Every row comes from one small tree of marks. Brackets hold a mark, then the marks that hang from it, in alphabetical order. Every link used is in the known rows. Which tree was each row made from?
Known rows:
(B (N E J)): [ 1.19  0.80 -2.53  0.35  1.84 -0.79 -0.29  0.31 -1.04 -2.99 -3.08  0.89
  4.27  0.51  0.91 -3.00 -3.07  2.00  2.79 -2.76 -1.31  0.53 -3.20  3.68
  2.55  0.05 -3.35 -0.85 -2.77  0.00]
(B (N E J K Y)): [ 1.34  0.90 -3.07  1.80  1.44 -0.80  0.91  1.31 -1.29 -3.61 -3.84  0.96
  5.63  0.98  0.85 -4.59 -4.54  4.12  3.56 -2.34 -2.89  1.55 -1.46  3.20
  3.04  0.02 -3.39 -0.18 -2.81 -0.16]
(B (N R Y)): [ 2.45  0.74 -1.26  1.58  1.64 -0.11  0.06  1.76 -1.09 -3.57 -5.13 -0.77
  5.55  1.22  1.65 -3.23 -3.04  3.36  1.79 -3.02 -4.25  1.44 -0.39  1.88
  2.94 -0.94 -2.48  0.81 -0.89 -0.08]
(E (N K R)): [ 0.34  1.05  0.09 -0.39  1.08  0.30  1.44  3.13 -0.52 -2.93 -3.02  0.62
  7.00  2.14  2.11 -3.09 -3.44  2.04  2.22 -3.42 -4.09 -0.36 -0.72  2.79
  2.92 -1.82 -3.02 -0.85 -1.55  2.04]
(K (N Y) V): [ 0.07  0.81 -1.89  1.05  3.49 -0.90 -1.82  0.72 -0.66 -1.67 -3.83 -1.58
  3.84  1.74  4.03 -3.22 -3.21  2.74  2.82 -0.95 -1.54 -1.31 -0.34  2.14
  1.29 -1.35 -1.32  0.53 -1.59 -0.22]
(E (N J (K V) R)): [-0.59  0.76 -0.65  0.08  1.61 -0.04  0.54  3.39 -0.21 -4.00 -3.53  1.35
  6.93  1.33  3.34 -3.27 -3.40  2.38  4.38 -2.53 -2.71 -1.36 -0.61  4.38
  2.88 -1.78 -2.97 -1.63 -1.81  2.08]
(B V): [ 1.32  0.81 -0.38 -0.67  1.54 -1.04 -2.17  0.94 -1.01  0.82 -2.09 -0.63
  3.67  0.18  1.97 -1.69 -3.23  0.14  1.49 -0.86 -1.18 -0.39 -1.35  2.21
  1.23  0.27 -1.37 -1.57  0.15  0.87]
(Y (N E (K V))): [ 1.14  0.74 -1.29  0.30  2.69 -1.73  0.07  0.66 -1.81 -1.18 -1.58  1.22
  5.04  1.96  2.20 -4.29 -4.45  1.17  3.13 -2.39 -0.66 -0.62 -1.97  4.64
  1.51 -0.10 -2.85 -1.27 -2.77  0.78]
(N E): [ 0.88  1.18 -2.27 -0.02  2.36 -1.10 -0.41  0.33 -1.74 -0.38 -2.52 -0.57
  2.53  0.67  1.71 -3.02 -2.61  0.12  1.01 -2.24 -1.39  0.32 -2.56  2.83
  1.79 -0.43 -2.01 -0.73 -0.84  0.23]
(V R (Y (N K))): [ 2.74 -0.98 -1.00  2.18  1.20 -1.30  0.78  4.26  0.51 -2.44 -3.21  1.65
  6.38  1.73  1.65 -4.07 -4.87  1.78  1.17 -3.28 -2.97  2.12 -0.54  2.95
  3.17 -2.29 -0.78 -0.25 -0.09  1.64]
(K (N R) V): [ 0.03  0.81 -0.44  0.45  3.30 -1.11 -0.69  1.95 -1.27 -2.22 -3.64 -0.80
  4.50  2.30  4.45 -3.10 -2.07  2.07  3.14 -2.05 -1.71 -2.29 -1.04  3.35
  1.29 -1.72 -2.35 -0.11 -1.43  0.09]
(Y (N E J (K (V R)))): [ 1.21 -0.31 -1.82  1.27  2.34 -2.12  0.53  2.28 -0.86 -3.35 -2.69  2.25
  5.95  1.43  2.90 -4.98 -4.70  1.98  4.08 -2.52 -0.87 -0.04 -2.00  6.07
  2.43 -1.00 -2.54 -1.61 -2.30  0.78]
(V R (Y (N E J))): [ 2.53 -1.37 -3.38  2.63  2.28 -1.32 -0.45  3.21  0.80 -3.65 -4.23  2.13
  5.49  0.71  2.10 -4.68 -4.07  1.87  1.80 -3.19 -1.66  2.31 -2.16  4.80
  3.81 -2.14 -0.91 -0.29 -0.56  0.61]
(N K R Y): [ 1.51  1.16 -1.35  1.77  0.93 -0.70  1.50  3.75 -1.54 -2.40 -4.35 -1.16
  5.27  1.51  2.40 -3.69 -4.17  2.62  2.12 -2.69 -4.98  1.15  0.81  1.87
  2.75 -1.34 -2.17  0.33  0.24  0.68]
(Y N): [ 1.75  0.61 -0.82 -0.10  1.55 -0.37 -0.75  1.17 -0.33 -1.46 -1.78 -0.32
  4.29  1.47  1.69 -1.74 -4.73 -0.57  1.69 -3.54 -1.68  0.34 -2.19  2.83
  1.58 -0.78 -2.13 -0.64 -1.61  1.00]
(B (N J K R Y) V): [ 2.42  0.33 -1.07  1.61  0.79 -0.93 -0.07  2.80 -1.05 -3.70 -4.52  0.99
  7.89  0.89  1.66 -4.14 -4.44  5.07  4.33 -1.58 -3.84  0.84  0.27  3.61
  3.03  0.22 -3.25 -0.41 -1.46  0.16]
(N E J Y): [ 0.89  0.85 -4.55  1.71  2.09 -0.75 -0.78  1.10 -0.87 -2.54 -4.31 -0.86
  3.05 -0.10  2.12 -3.68 -3.93  2.02  2.69 -1.80 -1.99  1.38 -1.66  3.31
  2.93 -0.64 -1.54 -0.36 -0.93 -0.28]
(K N (V R Y)): [ 0.74 -0.79 -1.26  1.83  3.39 -1.74 -1.41  2.89  0.28 -1.89 -4.33  0.49
  4.84  1.75  4.14 -3.86 -2.26  2.82  1.69 -1.23 -1.22 -0.68 -0.60  2.83
  2.06 -2.63 -0.35  0.15 -0.29  0.57]

Which tree is each row?
[ 1.41  0.61 -2.98  0.57  2.11 -0.78 -0.50  0.87 -0.56 -2.82 -2.19  0.85
  4.33  0.99  1.86 -3.05 -4.70  0.30  3.24 -3.53 -0.78  0.50 -3.33  4.97
  2.30 -0.53 -2.76 -1.02 -2.78  0.23] : (Y (N E J))
[ 0.31  0.02 -2.10  1.12  2.18 -2.44  0.81  2.80 -1.46 -2.50 -3.32  1.61
  4.49  0.52  3.22 -4.72 -3.20  2.14  3.59 -1.40 -0.99 -0.33 -1.42  5.04
  2.42 -0.90 -1.91 -2.02 -0.74  0.88] : (N E J (K (V R)))
[ 2.70 -0.58 -2.78  1.92  2.29 -1.22 -2.05  2.25 -0.32 -2.09 -3.64  1.97
  6.31  0.58  2.01 -4.33 -3.78  2.48  3.08 -1.88 -1.23  0.82 -1.77  5.25
  3.12 -0.55 -1.81 -0.76 -0.90  0.19] : (B (V (Y (N E J R))))
[ 0.32  0.72 -4.28  1.58  2.85 -0.61 -0.51  0.93 -0.37 -3.17 -4.09 -0.77
  4.14  1.60  3.01 -4.33 -3.86  3.32  3.38 -2.25 -2.06  0.18 -2.10  3.39
  2.28 -1.27 -2.47  0.56 -2.82 -0.99] : (K (N E J Y))
[ 2.61 -0.03 -1.71  1.98  1.74 -0.37 -0.71  3.16  0.01 -2.53 -3.57  0.57
  5.21  1.44  1.86 -2.88 -3.91  1.03  1.40 -3.67 -2.78  1.32 -1.22  3.05
  2.99 -1.93 -1.41  0.37 -0.30  0.99] : (V (Y (N R)))
[ 1.60  1.18 -2.71  2.10  1.92 -1.25  1.73  2.59 -2.46 -2.39 -4.58 -0.50
  5.15  1.46  2.18 -5.53 -3.47  3.45  2.24 -2.51 -4.28  1.23  0.02  3.13
  3.13 -1.06 -2.50  0.34 -0.46 -0.12] : (N E K R Y)
[-0.23  0.59 -2.70  1.07  3.70 -1.49 -0.63  1.74 -1.37 -3.54 -4.11  0.43
  4.58  1.90  4.47 -4.40 -2.01  3.05  4.54 -1.99 -1.02 -2.08 -2.32  5.39
  2.01 -1.38 -3.08 -0.34 -2.49 -0.69] : (K (N E J R) V)
[ 2.45 -0.72 -1.46  0.57  2.10 -1.85 -1.05  0.96 -0.69 -2.78 -3.91  2.15
  6.35  0.32  1.48 -4.62 -2.72  3.55  2.71 -1.32 -1.24  0.71 -2.47  4.89
  2.92  0.10 -2.61 -1.45 -1.37 -0.37] : (B (N E J) (V R))
[ 0.65  0.78 -3.49  2.67  2.52 -1.72  0.63  2.91 -2.02 -3.75 -5.14  0.40
  5.17  0.70  3.45 -5.63 -3.49  4.09  4.66 -1.39 -2.77  0.11  0.09  5.00
  3.17 -0.89 -2.39 -0.50 -0.79 -0.01] : (N E J (K V) R Y)
[ 2.09 -0.12 -3.16  2.68  1.55 -1.04  0.87  3.74 -0.50 -3.71 -3.47  2.17
  6.23  1.58  1.58 -4.68 -4.60  2.62  3.32 -3.62 -2.43  1.42 -1.63  4.88
  3.47 -1.53 -2.57 -0.25 -1.81  0.72] : (V (Y (N E J K R)))
[ 1.10  0.78 -2.48  0.68  1.51 -1.15  1.02  1.87 -0.88 -2.83 -1.49  1.51
  5.30  1.56  1.47 -3.79 -5.45  1.05  3.81 -3.61 -1.39  0.49 -2.75  4.99
  2.23 -0.37 -3.34 -1.26 -3.25  0.65] : (Y (N E J K))
[ 0.11  0.46 -3.72  2.23  4.03 -1.23 -0.91  1.70 -1.25 -4.23 -5.46 -0.24
  4.87  1.62  4.63 -5.34 -2.56  4.47  4.68 -1.48 -1.88 -1.10 -0.98  4.94
  2.52 -1.59 -2.48  0.49 -2.10 -1.22] : (K (N E J R Y) V)
[ 2.53 -1.31 -2.27  2.44  1.39 -0.90 -0.72  4.04  1.50 -3.73 -4.05  1.54
  5.59  0.68  2.22 -3.20 -4.58  1.17  1.74 -3.22 -2.15  2.16 -1.47  3.86
  3.50 -2.47 -0.51 -0.31 -0.03  1.24] : (V R (Y (N J)))
[ 0.28  0.71 -2.04  1.12  0.90  0.69  1.19  3.75  0.31 -4.91 -4.77  0.41
  7.44  1.50  2.50 -3.74 -4.58  3.65  3.72 -3.18 -4.70  0.72  0.15  3.26
  3.87 -2.01 -2.77 -0.36 -1.51  1.48] : (E (N J K R Y))
[ 2.85  0.57 -1.30  1.58  2.14 -1.64  0.31  1.18 -2.47 -2.40 -4.36  1.25
  7.74  1.50  1.10 -6.01 -3.33  5.65  2.98 -1.44 -3.63  0.90 -0.27  3.65
  2.93  0.48 -3.52 -0.12 -1.73 -0.52] : (B (N E K R Y) V)
[ 1.59  0.51 -1.00  0.99  0.55 -0.57  1.50  3.82 -0.65 -4.10 -2.42  1.02
  6.31  1.83  2.33 -2.87 -5.44  1.28  4.16 -4.23 -3.07  0.41 -1.51  4.65
  2.59 -1.20 -3.32 -0.98 -2.13  1.14] : (Y (N J K R))
[-0.12  0.80 -0.94 -0.08  0.65  0.56  1.30  3.86  0.06 -4.29 -3.38  1.13
  7.12  1.62  2.29 -2.84 -3.98  2.23  3.70 -3.63 -3.64 -0.28 -1.06  3.67
  3.29 -1.90 -3.42 -1.33 -1.93  1.98] : (E (N J K R))
[-0.04 -0.36 -1.29  0.86  2.98 -1.59 -0.95  2.69  0.20 -3.29 -3.80  0.05
  4.59  1.47  4.68 -3.17 -2.89  2.05  3.66 -1.71 -1.05 -1.46 -1.46  4.07
  1.84 -2.14 -1.53 -0.83 -1.37  0.27] : (K (N J) (V R))
[ 1.42  0.25 -2.46  2.34  2.27 -1.58  0.59  2.70 -1.55 -4.05 -4.36  2.68
  6.28  1.07  1.84 -5.12 -2.58  4.46  4.05 -2.09 -2.01  0.23 -1.30  4.85
  3.24 -0.67 -3.22 -0.66 -2.03  0.44] : (B (N E J (K (V Y)) R))
[ 0.75 -0.53 -3.05  2.36  2.38 -2.49  0.15  3.59 -0.72 -2.45 -4.05  2.24
  4.66  0.34  2.80 -5.16 -3.05  2.75  3.10 -1.00 -1.06  0.50 -0.97  4.89
  2.99 -1.40 -0.97 -1.46 -0.23  0.97] : (N E J (K (V R Y)))
[ 0.25  1.08 -1.33  0.20  1.21  0.66  0.48  1.93  0.09 -2.26 -3.40 -0.22
  6.36  1.60  1.69 -3.32 -4.69  2.59  2.01 -2.48 -3.80  0.64 -0.04  1.49
  2.83 -1.46 -2.02 -0.32 -1.75  1.87] : (E (N K Y))
[ 0.29  0.75 -2.95  0.88  2.65 -0.86  0.54  2.18 -1.02 -3.82 -3.72  0.02
  4.85  2.08  3.31 -4.02 -2.69  2.69  3.66 -3.29 -2.33 -0.85 -2.84  4.61
  2.40 -1.66 -3.53  0.05 -2.64 -0.76] : (K (N E J R))
[ 0.73  0.68 -2.85  1.76  1.97 -0.08  0.00  3.10 -0.10 -4.55 -4.90 -1.30
  5.25  1.80  3.70 -3.40 -3.94  3.38  3.69 -2.99 -3.72  0.07 -0.85  3.03
  2.71 -2.09 -2.52  0.93 -1.63 -0.63] : (K (N J R Y))
[ 2.42  0.01 -1.30  2.12  1.21 -0.67  0.66  3.96 -0.28 -2.48 -3.02  1.12
  6.15  1.85  1.63 -3.55 -4.59  1.65  2.08 -3.62 -3.28  1.35 -0.63  3.07
  3.00 -1.69 -1.93  0.07 -0.85  1.34] : (V (Y (N K R)))
[ 2.44  0.08 -2.39  2.24  2.00 -1.18  0.80  3.18 -1.01 -2.49 -3.15  1.74
  6.09  2.02  1.36 -4.99 -4.14  2.35  2.03 -3.51 -2.80  1.42 -1.28  4.09
  3.27 -1.41 -2.30  0.08 -1.41  0.76] : (V (Y (N E K R)))
